Each row comes from the steps of one walk. Every step used is in the known rows, and no mark comes twice. Write the walk behind each row, first mark first.
Known rows:
tidaz, fuzu: [-2.595 -0.644 -2.802 -2.982 -0.589  1.149  3.182 -1.315 -1.331  0.154
  1.268 -0.047  1.629  1.345  0.272 -2.095 -0.750  0.130  2.525 -0.069
  1.283 -0.848  0.456]
zegu, tidaz, mumoba, dizi: [-2.648 -4.324  1.037 -4.535 -3.263 -0.068  0.338  0.906 -2.291  0.676
  0.997 -0.240  3.468  0.915  1.604 -2.750  0.145  2.180 -1.946 -0.490
 -2.118  0.771  0.696]
mumoba, tidaz: [-2.042 -2.602  0.658 -1.573  2.514 -3.772  3.435 -0.623  0.234  1.088
  0.430  1.798  0.368 -0.560 -0.212  0.492  0.972 -1.975 -0.358 -2.664
 -0.091 -1.719  0.630]
dizi, mumoba: [-2.551 -0.789 -2.006  0.372 -1.511  0.155  2.453 -1.276  0.994  1.600
 -1.691 -1.385  0.330  1.114  0.215  2.717  0.080 -0.590  0.168  0.075
  0.515 -0.905 -2.650]
fuzu, tidaz, zegu, dizi, mumoba, lasem, todod: [ 4.392  1.369  2.424  7.666  0.618  4.529 -2.046  2.137  0.264  0.824
 -1.571 -3.158 -3.445 -2.087 -2.353  7.327 -3.302 -1.061  5.266  3.847
  3.122 -1.698 -2.705]
mumoba, lasem, todod, tidaz: [ 2.709  0.270 -0.761  4.518  3.485  0.383 -1.955 -0.547 -0.920 -1.054
 -2.073  0.962 -1.039 -1.929  0.640 -2.115  4.339 -0.001 -3.066  3.158
 -0.900  3.794 -0.625]
mutonut, lasem, todod: [ 3.491  2.379  2.577  4.987 -2.123  1.165 -4.617  0.166  0.254  0.050
 -0.245  2.570  0.394  0.229 -2.635 -1.921  2.062  0.170 -0.395 -1.338
 -2.469  1.454  2.322]
tidaz, zegu, dizi, mumoba, lasem: [ 3.543 -0.017 -1.202 -0.263  1.830  0.563  0.160  0.258  1.369 -0.596
 -0.454 -2.868 -1.760 -0.325  0.345  2.118 -3.404 -2.277  3.901  2.831
  0.191 -2.427 -5.367]
todod, lasem: [-2.857 -4.696 -1.329 -0.699  0.662 -0.948  3.021 -0.502 -0.685  2.566
 -1.100  1.507  1.938  2.728 -2.708 -1.596  1.334  0.757 -2.372 -1.855
 -0.421  1.586  1.105]
dizi, mumoba, tidaz: [-3.397 -1.843 -0.269 -0.097  1.185 -3.846  3.390 -0.786  1.262  0.991
 -1.678 -0.669 -0.171 -0.462  0.530  3.613  0.493 -2.734  0.129 -0.325
  0.957 -3.137 -1.410]
fuzu, tidaz: [-1.840 -2.471  0.950  1.634 -1.318  1.895  3.169  0.291 -1.470  3.030
 -0.344  0.914  0.821  0.463 -2.322  5.244 -1.490  1.410  1.512 -2.606
  3.451  0.070 -0.382]
mumoba, dizi, zegu, tidaz, zepom: [-4.799  1.943  0.784 -7.175  2.150  0.195 -1.306 -0.449 -2.625  0.568
  0.450  0.395  4.984  2.771  5.233 -1.447 -1.629  0.831 -3.630 -0.904
 -3.843  0.383  5.575]
lasem, todod: [ 0.533  0.603  0.721  3.904 -0.513  2.184 -0.553 -0.800 -0.059  1.397
 -0.083  0.749 -0.775 -0.122 -1.442 -1.274  2.901  0.078 -0.809 -0.648
 -1.464  1.780  1.879]
fuzu, tidaz, mumoba, lasem: [-0.835 -6.855  2.835  2.113 -2.083  0.906  1.042  2.551 -3.104 -0.015
 -1.643  0.313  0.820 -0.939 -2.109  3.896 -1.425  1.155  2.114 -1.093
  4.222 -1.592 -3.457]
zepom, tidaz, zegu, dizi, mumoba, lasem: [ 2.439  0.994 -0.605 -5.323  1.246  0.605  0.748  1.084  1.471 -1.046
 -1.495 -3.524 -1.022  0.832 -0.086  2.613 -3.711 -2.090  5.826 -0.096
  2.981 -2.053 -5.054]
todod, tidaz, zepom: [-4.043 -1.156 -4.717 -4.554  2.168  2.864  0.802  1.053 -1.269  1.109
 -0.629  2.136 -0.735  0.391  1.375 -2.192  1.073  3.484 -3.447 -1.077
 -0.595  2.418  3.337]
mutonut, lasem, todod, tidaz: [ 3.984  3.687  0.400  4.887 -0.838  0.615 -5.070 -0.177  0.740 -0.717
 -0.456  3.213 -0.427 -0.588 -1.742 -3.074  3.208  1.711 -2.941  0.507
 -2.487  3.861  2.748]
mutonut, dizi, mumoba, tidaz: [-2.375  0.056  0.869 -1.036 -0.173 -4.000  1.797  0.840  2.319  2.198
  1.184 -1.274  0.145 -2.933  0.590  6.707  0.358 -2.388 -0.376 -2.017
  1.525 -3.152 -1.522]
mutonut, lasem, todod, tidaz, zegu: [ 5.122  3.891 -0.564  6.257  0.224  2.135 -4.466 -0.852  0.663 -0.523
  0.173  3.388 -2.499  0.899 -1.980 -5.161  0.794  1.514 -3.426  0.151
 -4.104  3.444  2.204]
lasem, todod, tidaz: [ 1.059  1.854 -1.559  4.045  0.716  1.447 -0.918 -1.242  0.531  0.661
 -0.208  1.381 -1.636 -0.772 -0.652 -2.484  4.127  1.638 -3.500  1.019
 -1.418  4.340  2.239]
mutonut, lasem, todod, tidaz, mumoba: [ 3.343  0.562  1.512  4.863 -4.600  0.601 -6.087  1.677  0.532 -2.148
  0.169  3.108 -1.285 -0.780 -2.768 -5.162  3.130  2.974 -2.647 -0.161
 -1.908  2.629  2.495]
dizi, mumoba, tidaz, zepom: [-6.801 -2.696 -1.675 -3.369  2.516 -0.420  2.372  1.757 -0.098  1.220
 -2.504 -0.007 -0.934 -0.354  1.598  3.199 -0.319 -0.760 -0.419 -1.049
  0.924 -3.810  2.030]
mumoba, lasem, todod, tidaz, fuzu: [ 1.342  0.902 -2.416  2.751  3.195  1.456 -1.441 -0.596 -1.971 -2.345
 -1.108  0.067 -0.331 -1.438  1.363 -3.304  2.931 -0.036 -0.165  5.225
  0.900  2.236  0.199]
todod, tidaz: [-0.473 -0.182 -3.188 -1.319  0.839 -0.679  1.932 -1.443  0.314  0.909
  0.269  1.601  0.027  0.153  0.381 -1.722  1.842  1.655 -2.918 -0.459
 -0.473  3.089 -0.216]
dizi, zegu, tidaz, fuzu: [-2.080  1.891  1.381 -4.611 -0.621 -3.169  1.841 -3.050 -1.155 -2.027
  0.284 -0.733  4.685  0.880  2.584 -0.388  0.204 -1.462 -0.304 -0.333
 -0.981  0.480  3.174]
todod, tidaz, zegu, dizi, mumoba: [ 2.372  2.850 -4.325 -0.946  0.236  0.811  0.826 -0.530  3.182  0.445
  1.046 -1.739 -3.135 -0.117  0.027  0.342 -2.244  0.813  0.953  2.344
 -0.190  0.553 -2.119]

Write each row's walk:
[-1.206  0.445 -0.142  0.168  0.908 -2.425  2.606  0.160  2.253  2.393
  1.806 -1.087 -1.844 -1.539  0.480  4.931 -2.300 -2.522 -0.745 -2.282
 -0.032 -3.703 -2.024] -> mutonut, dizi, mumoba, tidaz, zegu
[-1.508  1.189 -1.033 -4.519  0.235 -2.784  2.325  1.152  1.985 -1.020
  1.655 -2.813  0.003 -1.914  0.406  2.885 -2.024 -2.761  7.042  2.414
  3.583 -5.232  0.076] -> zegu, dizi, mumoba, tidaz, fuzu
[ 2.737  0.773  7.709  2.043 -2.875 -3.131 -5.545  1.241 -0.421 -2.705
  0.650 -1.204  2.306 -4.322  1.020  2.219  3.792 -1.378 -3.413 -0.808
 -2.235  1.360  1.676] -> mutonut, dizi, zegu, tidaz, mumoba, lasem, todod
[-1.005  2.278 -0.817 -2.257 -1.407 -3.389 -1.610 -1.797  0.220 -1.544
  3.674  0.955  2.679  3.602  3.164 -6.191 -1.562  1.366 -3.370  0.334
 -2.115 -0.352  0.373] -> todod, tidaz, mumoba, dizi, zegu
[-2.288  0.173  3.412  0.567 -3.686 -0.833 -0.352 -0.035 -1.604  0.793
  3.002  0.377  3.512  3.744  0.523  0.934 -5.055  1.148  1.036 -1.823
  1.552 -3.219  0.248] -> fuzu, tidaz, mumoba, dizi, zegu
[ 3.853  1.391 -3.477 -0.282  3.025 -0.178 -0.330  0.107  1.775 -1.329
 -0.549 -2.213 -2.561 -1.267  1.212  0.883 -2.245 -0.865  1.262  4.484
  0.195 -0.014 -5.011] -> todod, tidaz, zegu, dizi, mumoba, lasem
[-5.190 -3.133 -0.346 -1.810 -0.012  5.390  2.027  2.720 -2.994  3.252
 -1.288  1.591  0.133  0.428 -1.126  4.934 -2.194  3.342  0.949 -3.243
  3.183 -0.434  3.171] -> fuzu, tidaz, zepom
[-0.754 -2.332  0.048  2.847 -0.061  3.436  3.886 -0.577 -1.530  3.329
  0.270  0.983 -1.259  1.723 -2.488  3.370 -4.003  1.277  0.956 -2.811
  1.819 -0.303 -0.876] -> fuzu, tidaz, zegu
[ 0.026 -3.342  5.189 -2.227 -1.141 -5.062 -1.018 -0.678 -1.556 -3.686
 -1.764 -0.323  3.886 -0.782  1.932 -0.272  1.650 -1.650 -2.324 -0.620
 -1.827  0.203 -0.728] -> dizi, zegu, tidaz, mumoba, lasem
[ 0.704  1.622 -0.977 -2.223 -2.272 -0.064  0.594  0.556  2.784  0.806
  0.755 -2.535 -0.206 -0.950 -0.684  3.682 -0.953 -0.618  3.984  0.864
  1.261 -1.445 -1.987] -> zegu, dizi, mumoba
[ 1.472 -3.764  2.754  4.524 -1.449  1.231 -2.586  1.387 -1.540 -1.632
 -1.420  0.205 -0.916 -1.473 -1.376 -2.459  2.864 -0.158 -0.113  0.973
 -0.548 -0.004 -1.111] -> tidaz, mumoba, lasem, todod
[ 1.257  1.123 -1.717  6.209  2.394  0.537 -2.100 -0.688  0.318 -1.066
 -4.049 -1.400 -1.499 -1.635  1.423  1.188  3.677 -0.803 -2.598  5.392
  0.211  2.159 -2.690] -> dizi, mumoba, lasem, todod, tidaz
[ 2.407  1.203 -2.620  7.442  3.408  1.952 -1.368 -1.270  0.226 -0.701
 -3.459 -1.241 -3.616 -0.198  1.259 -0.654  1.117 -1.058 -3.026  5.334
 -1.458  1.699 -3.136] -> dizi, mumoba, lasem, todod, tidaz, zegu
[ 5.053  2.253  0.404  4.814  1.577  2.658 -2.651  0.793  1.469 -0.760
 -0.822 -2.948 -3.422 -1.584 -0.723  1.537 -1.163 -2.329  3.471  4.223
 -0.746 -1.333 -2.942] -> tidaz, zegu, dizi, mumoba, lasem, todod
[ 0.242  3.196  4.012 -3.782 -1.665 -4.374 -0.623 -1.475  1.177  0.505
  2.326 -0.385  4.264 -1.899  1.835  4.256  1.560 -0.955 -3.668 -3.896
 -2.159  1.999  2.204] -> mutonut, dizi, zegu, tidaz
[-3.330 -2.008 -1.018 -3.429  2.174 -2.621  4.148 -0.629 -0.962 -0.336
  1.201  0.752  1.205 -0.225  0.578 -1.176 -0.422 -2.026  2.720 -0.735
  1.712 -3.131  1.513] -> mumoba, tidaz, fuzu
[ 0.529  4.455  0.938  2.974 -1.728 -1.200 -4.365 -1.481  0.485 -1.538
  3.296  0.594  0.985  2.651  2.202 -6.834  0.564  1.350 -3.803  1.993
 -3.099  0.680  2.885] -> lasem, todod, tidaz, mumoba, dizi, zegu
[-4.191  0.371  1.577 -5.937  1.058 -0.548 -0.074 -0.576 -1.382 -0.408
 -1.366  0.792  3.228  0.579  2.925  0.585  0.917  0.500 -3.618 -2.846
 -2.763  1.363  5.706] -> dizi, zegu, tidaz, zepom
[-2.755 -3.335  0.855 -6.266 -4.646  0.308  2.120  1.273 -0.308 -0.307
 -0.149  0.168  0.742  1.937 -1.856 -1.966  0.193  1.801  2.079 -5.580
  2.676 -0.337 -0.469] -> zepom, tidaz, mumoba
[ 3.783  0.280 -1.703  5.913  4.665  2.081 -1.281 -1.416 -0.953 -0.797
 -1.391  1.214 -3.116 -0.409  0.439 -3.838  1.496 -0.215 -3.485  3.000
 -2.482  3.269 -1.107] -> mumoba, lasem, todod, tidaz, zegu
[ 0.724 -4.727  4.613  7.342 -2.409  3.084 -1.770  2.804 -2.796 -0.185
 -1.932  0.025 -1.067 -1.978 -3.135  3.432  0.613  1.173  1.515  0.376
  3.317 -0.548 -1.063] -> fuzu, tidaz, mumoba, lasem, todod
[-0.140  0.380  0.671 -2.611  0.408 -3.856  1.602  1.267  3.184  0.352
  0.758 -1.734 -0.783 -2.392 -0.452  4.480 -0.729 -2.811  3.983  0.297
  1.875 -3.719 -0.842] -> zegu, dizi, mumoba, tidaz
[ 0.288 -4.964 -1.282 -0.679  0.099 -1.685 -0.123  0.829 -1.455 -2.144
 -1.009  1.125 -0.042 -1.151  0.508 -3.010  1.934  1.426 -2.201  1.173
  0.355  1.338 -3.222] -> todod, tidaz, mumoba, lasem
[ 2.587  4.241 -1.489  2.992 -1.279  1.668 -4.439 -0.080 -0.306 -2.166
  0.568  2.318  0.306 -0.155 -1.033 -4.450  1.842  1.630 -0.007  2.494
 -0.609  2.243  3.643] -> mutonut, lasem, todod, tidaz, fuzu
[ 3.240  0.859 -1.019 -2.486  0.218  1.372  1.340 -0.266  1.624  1.199
  3.300 -0.042 -1.837  0.417 -1.671 -1.520 -2.972  0.090  3.200 -1.583
 -1.375 -0.422 -0.496] -> tidaz, zegu, dizi
[ 4.071  5.239 -2.565  4.367 -0.150  2.869 -2.057  0.092  3.491  0.109
  0.722 -1.961 -4.834 -1.131 -0.987 -0.292  0.015  0.659  0.486  3.867
 -1.069  1.601  0.300] -> lasem, todod, tidaz, zegu, dizi, mumoba
[-0.910 -0.207 -1.360 -4.702  0.301  1.864  3.828 -1.268 -0.202  1.244
 -0.176  0.482 -0.545  3.644 -1.018 -2.059 -2.323  0.392  1.151 -5.213
  0.641  0.569 -0.693] -> zepom, tidaz, zegu
[ 2.288 -0.268  0.551 -2.749  2.924 -2.411  2.304  0.369  1.971  0.586
  3.377  0.762 -2.420 -1.173 -1.455 -0.622 -2.608 -2.022  3.283 -2.028
 -0.938 -2.672  0.781] -> mumoba, tidaz, zegu, dizi
[-3.523  0.082 -2.092 -7.980 -1.296  1.210  3.807 -0.396 -1.187 -0.266
  0.071 -0.751  2.288  2.655  0.034 -1.567 -1.161  0.440  4.534 -2.843
  3.949 -0.495  0.677] -> zepom, tidaz, fuzu
[-2.681  2.067  2.105 -7.223 -3.249 -2.460 -0.534 -0.741 -0.324 -1.106
  2.832 -0.345  4.175  5.686  1.968 -4.304 -3.189  0.166  1.313 -4.085
  0.480 -2.478  0.277] -> zepom, tidaz, mumoba, dizi, zegu
